Known rows, with every step that occurs:
C, V, K: [0.991, 2.195, -0.823, -2.324, -1.911, 0.366, -0.010, 0.861, 0.245, -3.077, 4.043, -3.840, 2.977, -0.249, 3.067, -0.032, -2.966, -0.368]
X, V, K: [0.807, 2.345, -1.232, -2.087, -2.482, -2.291, -0.336, 0.853, 1.189, -1.833, 3.196, -3.057, 4.473, 1.484, 3.052, -0.742, -1.848, -1.756]
K, G: [-0.249, -0.989, -1.010, -0.834, -0.358, -2.647, -1.178, 0.239, 2.603, -3.308, -0.956, -1.070, -1.060, -0.242, 2.597, 1.171, 0.940, 1.419]
C, V, X, G, E: [0.707, -1.037, -2.192, -1.331, -0.218, -0.282, 1.900, 2.262, 0.352, -1.730, -4.288, -0.713, 1.117, 0.291, 3.001, -0.413, -2.392, -3.109]
X, G, K: [0.742, -0.775, -1.422, -0.557, 0.375, -2.284, 2.940, 1.853, -0.469, -2.269, -3.440, -0.366, -0.462, 0.887, 1.570, 1.913, -0.807, -2.402]
K, A, X, V: [1.381, -0.849, -2.285, -0.651, -0.779, -3.372, -0.616, 1.945, 0.491, 0.720, 2.108, -3.461, 1.719, -2.646, 2.815, 0.947, 1.866, -2.424]
V, K, G: [-0.031, 1.461, -1.027, -1.360, -1.252, -2.767, -1.298, 0.627, 2.335, -4.353, 0.892, -1.154, 0.992, 0.915, 3.308, 0.056, -0.663, 0.799]
A, X, V, K, G, C: [-0.286, 2.557, -0.428, -1.488, -5.400, -4.249, -1.312, 2.327, 1.848, -0.982, 0.628, -0.841, 2.571, 0.950, 4.371, -1.599, 1.345, -2.557]
D, V, K, G: [0.512, 1.135, -0.323, -2.190, -1.393, -3.088, -1.349, -0.344, 2.656, -3.206, 0.897, -1.770, 1.943, -0.064, 3.586, -0.355, -0.533, 0.654]
X, V: [0.751, -1.214, -1.522, -1.540, -1.492, -2.566, -0.516, 0.303, 2.015, -0.037, 0.546, -3.451, 2.375, 0.046, 2.621, 0.621, 0.253, -1.192]
G, E: [-0.140, -1.090, -0.767, -1.205, -1.249, -1.435, 0.440, 1.938, -0.258, -0.408, -1.479, 0.243, 2.415, 0.748, 0.301, -0.224, 0.169, -2.950]
G, C: [-1.141, 0.402, 0.424, -1.412, -4.373, -2.674, -0.198, 1.563, 1.112, 0.407, 0.134, -0.905, 1.081, 0.577, 1.582, -0.495, 2.205, -2.512]
V, X, G, K, A: [1.065, -1.204, -1.590, -1.299, 1.606, -3.744, 0.318, 2.307, -0.105, -2.958, 0.235, -1.723, -1.281, -1.183, 2.102, 1.967, 0.834, -2.193]
T, D: [-3.331, -0.867, 1.343, -0.358, 0.386, -1.447, 3.357, 0.185, 0.132, -0.442, 0.725, -0.283, 0.143, -1.895, 0.283, 1.333, 1.775, -0.383]
D, V: [0.702, -1.812, 0.629, -2.496, -0.543, -1.715, 0.357, -1.361, 1.441, 1.199, 0.444, -2.942, 1.846, -2.741, 0.998, 0.425, 1.038, -0.807]
D, V, K: [0.759, 1.921, 0.249, -2.756, -1.815, -1.640, 0.221, -0.316, 0.830, -1.029, 3.111, -2.711, 4.110, -0.433, 1.936, -0.853, -1.279, -1.521]
D, V, X: [0.717, -0.155, -0.989, -1.250, 0.183, -0.858, 0.459, 0.355, 1.986, -1.089, 0.182, -1.588, 0.277, -2.877, 3.277, -1.571, -1.052, -1.660]
D, V, X, G, C: [-0.327, 0.271, -0.408, -1.795, -3.268, -2.492, 1.347, 1.277, 2.001, 0.150, -3.186, -1.346, 0.462, -0.014, 3.724, -1.000, 0.460, -3.317]
C, V: [1.010, -1.454, -0.831, -1.890, -0.664, 1.170, 0.026, 0.352, 0.654, -1.760, 1.854, -4.621, 0.132, -2.377, 2.636, 1.620, -1.355, 0.778]

Rows:
[0.993, -0.726, -0.972, -2.174, -2.464, -0.409, 0.388, 1.832, 0.306, -0.650, 0.435, -4.492, 0.014, -2.613, 4.010, 1.261, 0.032, -1.436]	K, A, X, G, C, V
[0.650, 1.106, -1.700, -1.211, -2.229, -3.037, -0.622, 2.667, 0.476, -1.862, -0.983, 0.365, 3.872, 1.174, 3.121, -1.341, -0.670, -2.981]	A, X, V, K, G, E
[0.975, 0.603, -0.684, -3.083, -1.205, -2.588, -1.227, 1.410, 0.394, -2.533, 3.954, -4.517, 1.373, -1.003, 3.107, 1.213, 0.085, -1.246]	X, G, C, V, K, A
[0.309, -1.081, -2.662, 0.450, 1.052, -0.890, 3.451, 1.454, -0.011, -0.675, -3.832, -1.737, -1.686, -2.052, 1.743, 2.193, 0.342, -1.833]	A, X, G
[0.928, -0.054, -1.994, -0.155, 0.683, -2.032, 3.048, 2.413, -0.098, -3.034, -3.539, 0.163, -0.939, 0.518, 2.787, 0.819, -1.801, -2.871]	V, X, G, K
[0.637, 0.777, -1.525, -1.150, -1.934, -0.154, -0.621, 2.001, 2.127, -3.073, 0.512, -2.247, -0.637, -1.850, 5.724, -1.622, -2.042, -0.919]	K, G, C, V, X
[0.617, 2.892, -0.224, -2.655, -3.866, -0.397, -0.303, 1.355, 0.332, -2.281, 3.912, -3.471, 3.567, 0.391, 3.608, -0.887, -2.317, -1.380]	G, C, V, K
[-0.308, 1.316, -0.869, -1.160, -3.480, -3.292, 1.190, 2.662, 0.253, 0.041, -1.095, -1.411, 0.787, -0.305, 2.858, 0.013, 1.776, -3.840]	V, K, A, X, G, C
[0.583, 0.615, -1.077, -2.034, -2.048, -1.823, -0.859, 1.999, 0.669, -2.909, -0.648, -0.350, 3.266, 1.300, 3.050, -0.944, -1.624, -1.663]	C, V, K, G, E
[-0.442, 2.115, -0.023, -2.146, -5.452, -4.319, -1.758, 1.615, 2.507, -1.519, 0.465, -1.162, 2.720, 1.944, 4.334, -1.500, 0.976, -1.970]	X, V, K, G, C
[0.209, -0.868, -2.665, -0.382, 1.380, -0.534, 2.683, 0.917, 1.842, -2.695, -4.263, -1.694, -2.025, -0.558, 3.262, 0.815, -1.793, -1.325]	V, X, G
[1.663, -0.528, -2.241, -0.544, -0.893, -3.849, -0.263, 2.520, -0.116, 0.370, 1.896, -2.832, 1.916, -2.295, 2.882, 0.893, 1.620, -3.052]	G, K, A, X, V
[1.045, 2.903, -1.857, -1.118, -2.408, -2.162, 0.191, 1.788, 0.214, -1.178, 3.323, -2.544, 4.270, 0.070, 3.239, -0.837, -1.313, -2.614]	A, X, V, K
[0.964, -0.415, -1.747, -1.551, -0.433, -2.158, 1.873, 2.359, -0.967, -0.005, -2.634, -0.625, 2.754, -0.803, 1.759, 0.004, -0.197, -4.409]	D, V, K, A, X, G, E
[0.899, -1.086, -2.646, -0.931, 1.171, 0.565, 2.444, 0.888, 1.784, -2.959, -3.599, -3.080, -1.881, -1.352, 4.312, 0.989, -2.865, -0.738]	C, V, X, G
[0.667, -0.328, -2.654, -0.241, 1.174, -1.901, 2.444, 1.850, -0.334, -1.410, -1.653, -2.365, -0.983, -2.152, 2.155, 2.182, 0.495, -2.163]	V, K, A, X, G
[1.084, -0.539, -2.132, -0.869, 1.021, -2.111, 2.457, 1.274, -0.089, -0.663, -1.667, -2.794, -0.317, -2.858, 2.323, 1.878, 0.607, -2.283]	D, V, K, A, X, G
[1.117, 0.317, -0.732, -2.776, -0.305, -2.078, -1.767, 1.189, 0.174, -2.843, 5.573, -4.497, 1.451, -1.720, 2.355, 1.413, 0.020, -0.438]	C, V, K, A
[0.382, -1.420, -0.410, -1.724, 1.681, -4.000, 1.308, 1.509, -0.111, -1.933, 0.370, -1.681, -0.474, -2.288, 2.200, 1.763, 1.228, -2.331]	T, D, V, X, G, K, A
[1.013, 0.509, -1.091, -2.612, -0.674, -3.920, -2.013, 1.173, 0.830, -2.041, 4.955, -3.930, 2.547, -0.508, 2.287, 0.899, 0.834, -1.428]	X, V, K, A
[-0.721, 0.541, -0.886, -1.198, -3.199, -2.298, 1.372, 1.874, 1.841, -0.731, -3.143, -0.908, -0.240, 0.673, 3.566, -0.804, 0.360, -3.183]	V, X, G, C
[0.019, 0.955, -0.780, -0.283, 0.162, -2.610, 1.247, 2.292, -1.625, 0.080, 4.001, -1.652, 1.073, -4.855, 1.393, 0.728, 2.457, -2.695]	T, D, V, K, A, X
[-0.848, 2.209, 0.222, -1.883, -4.987, -3.849, -1.428, 1.642, 2.159, -1.840, 0.490, -0.537, 1.842, 1.722, 3.602, -1.287, 1.159, -1.696]	V, K, G, C
[0.722, 2.635, -0.596, -2.690, -3.492, -0.368, 0.424, 1.293, 0.552, -2.424, 2.377, -3.733, 3.127, 0.636, 4.044, -0.511, -2.665, -1.505]	X, G, C, V, K
[0.958, 0.207, -0.038, -3.044, -0.185, -3.525, -1.622, 0.361, 0.581, -1.545, 4.901, -3.682, 2.254, -1.899, 1.518, 0.855, 1.223, -1.244]	D, V, K, A
